Each row was made from one small tree. The marks that hang from a mark follow it in brackets, in the order of their numbers. Every link used is in the known rows. Write each row's tree.
Known rows:
k_552(k_284): [-32.0  -4.2   1.5  -0.8 -10.2  -1.2   6.9  -2.7  -0.7  -2.0   3.3  -5.7
   1.8   2.5   2.1   5.3  -1.5   8.5  -1.7  -5.3  -1.9  15.0 -10.5   8.6]
k_390(k_218(k_48(k_941) k_767)): [ 15.8   6.8  -5.1   2.6   0.7  23.8  -0.4   9.4 -10.4   9.3   5.8 -54.2
  -2.0  -3.3 -12.3 -22.6  -1.9   0.6 -42.0 -19.3  -5.6 -21.3  -2.5   4.9]
k_79(k_414(k_48 k_552)): [ -4.2 -17.0  -3.1 -10.5   7.1   1.2  12.9  18.2   3.3   8.9   1.7   2.4
   2.7  -4.5  20.9 -10.1 -17.4 -18.4  -8.4  -8.8  -0.4 -26.2  38.4  -2.3]
k_552(k_218(k_767)): [ -1.9   3.3  -4.1  -0.7  10.7   7.8  -1.7   3.7  -3.5  12.0   6.2 -12.0
  -3.1  -0.1  -1.3   2.9  19.7  -4.8 -24.5  -8.5  -1.0   3.5   5.0   2.0]
k_79(k_414(k_552(k_284))): [-37.3 -17.3  -6.6  -2.3  -5.1   5.6   9.6   5.0  -1.2   4.2   6.6  -6.6
   1.7  -3.3  15.9  -1.5 -17.7  -1.8  -4.5 -16.7  -2.2  -3.7  16.4   0.4]
k_284(k_218(k_552 k_767)): [  7.0  -2.6  -4.9  10.6  16.8   2.8   6.0 -10.4  -6.2  -5.1   8.9 -21.1
  -6.4  -4.7  23.1  15.0  16.3   6.7  -3.2 -12.2   1.3   0.3  14.5   4.3]
k_79(k_414(k_552)): [ -6.5 -12.4  -8.7   0.2   6.7   7.8   0.9   7.8   0.1   5.0   3.4  -0.4
   0.3  -5.5  12.9  -6.9 -14.7  -9.8  -2.0 -11.7  -0.6 -17.8  28.5  -9.4]
k_390(k_218(k_48(k_767) k_552)): [ 20.8   1.3  -2.7  -5.2  10.5  21.9 -10.7  -1.1  -6.1   8.6   5.0 -25.1
  -6.9  -8.6   3.1 -15.7  -3.6   4.5 -17.3  -8.7  -1.9 -45.8  -8.3  10.0]
k_390(k_48(k_941)): [ -6.5   2.2  21.3  -4.4  -0.9   5.7 -11.2   5.0   2.6  -1.0  -1.0 -21.0
   0.3  -5.4   0.5 -12.9 -19.1  -8.4 -18.2   0.1  -3.6 -19.5   9.3   3.6]
k_218(k_48(k_767 k_941) k_552(k_284 k_414)): [ 12.8  -7.9   1.1 -13.8  12.5  10.9   2.7  -3.1  -4.2   1.3  -4.5 -39.3
   4.2  -4.8  -8.8 -10.7 -11.7  -2.2 -39.1 -22.2  -7.9 -29.4  -5.4  20.3]
k_79(k_414(k_48)): [ -4.5  -9.6   0.9 -14.8   6.1   6.9  17.5  16.1   1.0   9.6   0.6  -2.4
   5.6  -3.3   4.8  -9.6 -16.7 -10.1 -10.6  -2.3   2.4 -13.6  26.1   3.0]
k_79(k_414(k_48(k_767) k_552)): [-19.6 -17.2  -1.9 -12.2   8.2   1.0   1.7  23.1   7.8   7.8  -3.9  -3.7
   2.0  -0.9  19.4 -17.0 -10.3 -16.2 -23.8 -12.0  -2.4 -38.5  41.2   9.9]
k_218(k_48(k_941) k_552(k_284 k_414) k_767): [ 14.8  -8.3 -11.8  -6.6  12.6  15.7  16.6  -3.2  -8.1   1.9   3.0 -49.2
   1.3  -6.1  -9.0  -3.1 -12.2  -7.1 -43.5 -24.3  -6.3  -0.4  -4.9  14.5]
k_218(k_48(k_941) k_552(k_414 k_767)): [ 52.5  -3.5  -3.1 -15.0  32.5  10.9   4.0  -2.6 -13.9  -2.7  -1.6 -34.3
  -0.7  -8.4 -15.7 -10.1 -10.3 -17.7 -28.6 -28.3  -8.9 -15.4   6.3   2.6]
k_213(k_48 k_284): [  0.3  -0.4 -12.4  -3.6   8.0   7.2   8.3  -1.7  -0.9   6.9  -9.9 -23.9
   1.6  -0.2   0.0   8.3 -10.2  -2.6  -0.5   4.9   5.0  -6.8 -12.1  -6.2]
k_414(k_48(k_767 k_941)): [ -2.6  -2.3  16.2 -10.8   2.7  -6.4  -2.7  19.9   5.6   1.1 -12.9 -22.2
   4.9   6.4   4.6 -18.8  -0.5  -5.1 -38.9  -3.5  -7.5 -37.8  17.8  20.1]
k_213(k_48 k_284(k_218)): [  1.5   0.3  -2.0  -1.3  14.4   2.5  12.0 -12.2  -4.5   3.1  -6.3 -31.2
   2.1  -2.4   9.5  12.3   1.4   7.1   7.9 -10.5   6.0  -6.7  -0.1  -6.5]
k_414(k_48(k_941)): [ 12.2  -2.4  14.2  -9.1   1.3  -7.9   8.4  14.2   1.2   3.6  -7.9 -18.2
   5.6   3.2   7.7 -11.8  -7.8  -8.3 -22.7  -0.6  -6.0 -24.8  14.9   9.8]
k_218(k_48 k_552(k_284) k_767): [-13.1  -6.1 -15.0  -3.0   0.0  13.5   9.2  -6.4  -3.7  -1.9  14.1 -36.8
  -4.9  -3.5   3.4   4.8 -13.4   1.2 -21.6 -11.0   0.9  11.8  -8.3  14.1]
k_213(k_284(k_218(k_48 k_552(k_414) k_767))): [ 41.5  -7.1 -17.6  -7.7  39.2  14.6  20.5 -19.6 -13.2   0.7   3.6 -40.8
  -2.2 -13.1  -3.9   8.4   6.8 -11.7 -15.1 -27.5   6.7  -2.4   0.9   1.1]
k_48(k_767): [-11.9  -0.4   0.8  -1.0   0.8   0.7 -12.4   6.2   3.9  -0.8  -5.4  -4.0
  -0.4   3.2  -1.0  -7.2   7.4   3.2 -14.8  -3.5  -2.2 -12.5   2.9  11.9]
k_779(k_48): [  7.0  -0.7  10.8  -2.3  -3.8   7.2   4.5   6.1  -2.3   3.2  -2.2  -9.0
   3.6  -1.7  -2.1  -0.2 -11.6  -4.8   9.1   5.4  -4.0   1.8  21.6  -2.1]
k_552(k_284 k_414(k_48) k_767): [-16.3 -13.1  -4.2 -19.5  14.5  -5.8  22.8  10.8  -4.8   3.4  -2.6  -4.9
   3.7   1.2  -9.5  -1.6   8.7 -13.1 -15.7 -23.5  -7.7  26.5   0.8  15.0]
k_390(k_48 k_218): [-14.2   3.4  10.6  -0.7  -0.6  19.0  -9.7   4.1  -1.5  11.1   7.3  -8.4
  -5.7 -11.1   3.4 -12.6  -6.9  -2.5   1.2   0.9  -1.1 -18.1  -4.3  -1.2]
k_218(k_48(k_767)): [  0.2   1.5   1.2 -11.2   0.2   8.8 -12.4   2.5   4.0  -3.0   0.9 -20.8
  -0.7   0.5 -14.3 -16.9  -5.4  -1.5 -22.3 -10.8   0.6 -15.3   1.5   9.7]
k_213(k_48(k_941) k_284(k_218(k_552))): [ 26.2  -0.5   6.4   0.2  24.0   2.4  11.0 -13.5 -10.3   2.7 -10.8 -49.5
   1.7  -5.3  23.7  14.7  -8.2   6.8  -3.2  -8.2   1.3 -38.2   1.8  -2.5]

Write each row's tree:
[-18.2  -8.2   1.6  -6.6  17.6  -4.5  16.4  -9.6 -11.5  -4.7   3.6 -12.8
   1.2  -1.0  -5.0   7.9  24.5   5.1  -2.0 -39.2  -5.9  34.5   3.0   7.4]
k_552(k_284(k_218) k_414 k_767)
[ 13.6  -1.1   6.9  -0.6  24.9   2.7  -1.3  -8.1  -6.2   0.3 -14.9 -54.1
   1.2  -2.7  23.1   6.3  -0.1  10.4 -19.5 -11.4  -0.7 -50.6   5.2   8.3]
k_213(k_48(k_767 k_941) k_284(k_218(k_552)))
[ 22.3  -2.9  -9.5  -3.7  25.9  12.3  11.7 -19.3 -11.2  -3.2   7.9 -46.7
  -5.7  -9.5   8.5   8.6  -0.4  -2.3 -12.1 -19.2   8.2  -6.2  -1.8   4.3]
k_213(k_284(k_218(k_48 k_552 k_767)))
[ 56.4  -0.5  -5.1 -10.3  33.1  22.1   3.2  -0.3 -21.4   8.8   1.0 -39.9
  -3.6 -13.0 -14.3 -17.9  -2.3 -10.0 -27.9 -30.4 -11.9 -29.6  -3.9   0.5]
k_390(k_218(k_48(k_941) k_552(k_414 k_767)))
[-13.4 -10.3  19.1 -13.2  11.2 -10.3  15.3   6.6  -0.2   2.5  -9.7 -28.8
  10.1   2.8   6.0 -10.2  16.6   3.8 -32.6 -29.7 -10.2 -19.5  18.7  24.8]
k_552(k_284(k_218) k_414(k_48(k_767 k_941)))
[ 16.2   2.5  17.9 -11.7  16.0   3.3  -6.1  -8.1  -7.3  -3.5  -7.3 -55.3
   3.6  -1.5  -6.5 -15.7  -1.3   4.2 -32.4 -26.5   0.8 -36.3   2.8  10.1]
k_213(k_284(k_218(k_48(k_767 k_941))))
[ 19.9  -0.7   3.8  -1.7  34.5   2.0   7.7 -10.4 -16.6  -3.8  -9.6 -57.1
  -1.8  -4.4  18.6  12.6  -1.1   2.7  -9.9 -21.8  -2.9 -23.3   3.1   0.1]
k_213(k_48(k_941) k_284(k_218(k_552(k_767))))
[  0.8  -4.6   0.2  -4.9   9.0   8.7  18.3  -7.3  -8.8  -1.9   6.2 -55.1
   5.0  -2.8 -13.4  -6.5   7.6   2.1 -38.1 -43.3  -5.7  13.1   8.6  11.5]
k_552(k_284(k_218(k_48(k_941) k_767)) k_414)
[ 25.6  -2.9  16.3 -22.6  25.3  -1.4   0.6  17.0   0.2  18.5 -13.8 -12.3
   7.6   0.0  -7.5 -18.3  17.9 -17.4 -47.2 -15.8 -10.5 -45.5  21.8  14.3]
k_552(k_218 k_414(k_48(k_767 k_941)))
[ 11.7  -6.4  18.8 -16.5  21.2 -13.4  -3.4  18.8  -7.1   9.2  -2.3 -16.7
  -1.4   2.4  16.6 -12.4  11.6 -22.0 -32.6 -24.8 -14.1 -35.1  30.0   2.6]
k_414(k_48(k_941) k_552(k_218 k_767))
[ -4.0  -4.0  -4.9  -1.6  -0.5  12.8   8.0  -2.5  -7.6  -2.9   8.0 -55.7
  -1.8  -1.5   3.3  -2.1 -17.7   1.3 -39.8 -15.5  -4.5  -4.3  -5.2  16.5]
k_218(k_48(k_941) k_552(k_284) k_767)
[-16.4  -4.4  18.3 -15.5  -0.6   0.9 -14.3   5.2  -1.5   8.5   2.5 -36.9
   1.2   1.9   3.5 -19.5  -1.5  -4.4 -44.4 -29.1 -11.1 -44.0   8.8  11.5]
k_414(k_552(k_218(k_48(k_767 k_941)) k_284))
[ 50.0  -3.8  -4.0  -2.5  29.0  12.0  12.7 -10.5 -11.1  -1.4   4.7 -49.6
   0.5  -9.9  -1.6  -2.7   3.7  -6.6 -32.1 -33.3  -2.9 -16.8  19.0   4.0]
k_284(k_218(k_48(k_941) k_552(k_414) k_767))
[  2.6 -11.2  -9.6  -4.3  11.6   5.1  16.7 -10.3  -5.4   4.1   0.2   0.3
   1.0  -7.3   4.7  12.3  -0.7  -0.6   0.6  -8.0  -3.7   4.4 -10.9   8.0]
k_218(k_552(k_284 k_414))
[ 38.3   1.1  16.6  -9.6  24.8   2.6  -1.7 -11.0 -15.9 -11.3   6.2 -46.9
  -3.7  -5.8   6.8  -5.5  -2.2   1.1 -16.8 -32.6  -5.7 -19.8  15.0   3.7]
k_284(k_218(k_48(k_941) k_552(k_767)))
[ -1.3 -11.3  17.3 -19.6  17.4   2.7  -4.7  26.0   1.4  19.1  -6.3 -18.9
   5.0  -1.5  18.5 -23.8  -4.1 -17.3 -45.5 -19.4  -9.3 -67.1  46.0   7.8]
k_79(k_414(k_48(k_767 k_941) k_552(k_218)))
[-44.8 -15.7  14.3  -5.5  -1.2 -18.1   5.7   5.5   7.1  -2.5   0.2 -11.4
   0.8   4.7  32.9  -1.6  16.2   3.3  -9.5 -24.7  -5.0 -18.1  27.1  18.2]
k_414(k_48(k_767) k_552(k_284(k_218)))
[  9.1  -1.4  -1.6 -15.0  12.4  16.1  11.4   0.5  -8.7  14.9   6.2 -45.6
   4.8  -2.6 -23.4 -10.3   5.3  -8.7 -52.3 -32.4  -7.7   2.0  -0.8  10.0]
k_552(k_218(k_48(k_941) k_767) k_284 k_414)
[ -4.4 -15.2   4.5 -12.6  16.5  -1.6   8.0  25.2  -6.2   2.6  -3.9 -23.4
   2.4  -0.9  14.9 -18.8 -16.1 -22.0 -31.7 -27.1 -10.7 -27.0  44.2   2.2]
k_79(k_414(k_48(k_941) k_552(k_767)))
[-25.4 -13.2   0.0 -17.3   5.6  -3.2  15.0  12.4   6.3   6.4  -8.7  -2.6
   6.3   2.4  -5.2  -7.9   8.5  -6.3 -26.1 -13.2  -5.3  -1.6   3.4  24.9]
k_552(k_284 k_414(k_48(k_767)))
[ -1.4 -11.3 -11.6  -7.4  21.0   2.7  12.7  -6.0 -12.2  -1.3   0.7  -5.2
  -2.3  -5.0  -1.4  11.7   6.8  -4.9  -5.2 -21.0  -7.6  20.9 -11.6  10.5]
k_218(k_552(k_284 k_414 k_767))
[ 36.2  -3.2  15.3 -21.5  24.1  -2.0  12.7  11.6  -4.0  19.6  -8.0  -9.1
   8.4  -2.6  -5.9 -11.4  10.9 -19.3 -30.6 -12.5  -8.8 -32.2  17.6   2.9]
k_552(k_218 k_414(k_48(k_941)))
[  4.3  -7.2 -12.5 -11.9  16.0  22.7  -0.3   8.0  -4.4  15.9  15.7 -25.9
  -2.9  -7.6   0.6 -12.0  -7.5 -19.1 -33.8 -26.6   1.2 -19.1  32.8  -7.2]
k_79(k_414(k_552(k_218(k_48 k_767))))
[ 45.1  -3.2  11.7 -11.2  28.9   6.3  -1.4 -10.8  -6.9  -1.5  -4.0 -39.3
   2.3  -9.0  -1.6 -11.9   3.1  -0.8 -28.1 -31.1  -4.8 -42.8  19.2  10.0]
k_284(k_218(k_48(k_767 k_941) k_552(k_414)))
[ 30.7   1.6  -4.1  -4.1  10.2  22.6   0.1  -6.0 -11.2   9.9  10.4 -20.5
  -6.6 -11.8   3.1  -9.1 -10.2   1.7  -0.7  -3.7  -0.7 -33.2 -11.3  -2.4]
k_390(k_218(k_48 k_552))
[-13.6 -12.8  -2.4 -16.2   4.7  -4.5  26.1   6.7   2.4   8.1  -3.2   1.0
   6.7  -0.1  -2.2  -0.7   0.4  -9.0  -9.6 -10.6  -3.8  11.6   1.2  12.1]
k_552(k_284 k_414(k_48))
[ 46.9  -3.9 -15.0  -5.5  22.9  17.3   9.0  -0.8  -7.6   4.0   0.7 -43.5
  -0.7  -8.5 -10.3  -7.9  -8.8 -16.3 -41.4 -18.5  -4.5 -17.2   6.1   6.2]
k_218(k_48(k_941) k_552(k_414) k_767)
[ -7.8  -0.6  23.2  -8.1  -5.0  -0.3   8.4 -11.5  -6.9  -6.7   7.5 -46.5
   5.4  -0.1  -0.4  -8.1  -6.5  14.0 -15.5 -27.9  -3.8  -5.7   3.3   8.4]
k_552(k_284(k_218(k_48(k_941))))
[ -0.8 -10.6  19.0 -12.1  10.3 -11.8  27.3   1.5  -3.9   3.5  -5.2 -23.7
  10.2  -0.2   8.1  -3.4   9.3   1.0 -17.7 -26.4  -7.6  -6.0  16.2  13.2]
k_552(k_284(k_218) k_414(k_48(k_941)))
[-27.1  -7.9 -13.7   7.1   0.7   6.1  10.2  -3.6  -3.6  -1.2   8.7 -19.8
  -4.9  -1.0  16.5  15.7  -0.1   5.4 -14.9  -3.6  -1.4  14.7  -8.2  15.3]
k_218(k_552(k_284) k_767)
[  5.6   1.4  -2.2  -1.3   7.1   8.5   4.9  -7.4  -3.7  -4.9  12.6 -36.6
  -2.5  -1.5  -2.7  -3.6   8.6   2.1 -17.3 -25.3   4.3  12.4  14.9   3.4]
k_284(k_218(k_48 k_767))
[  8.6  -0.5 -16.6  12.7  11.6  19.1   3.9   2.4 -10.4   9.8   6.5 -18.5
  -9.6  -7.4  14.9   2.7  10.6   3.7 -12.6  -3.3  -2.7 -14.3  -7.4   3.8]
k_390(k_218(k_552 k_767))
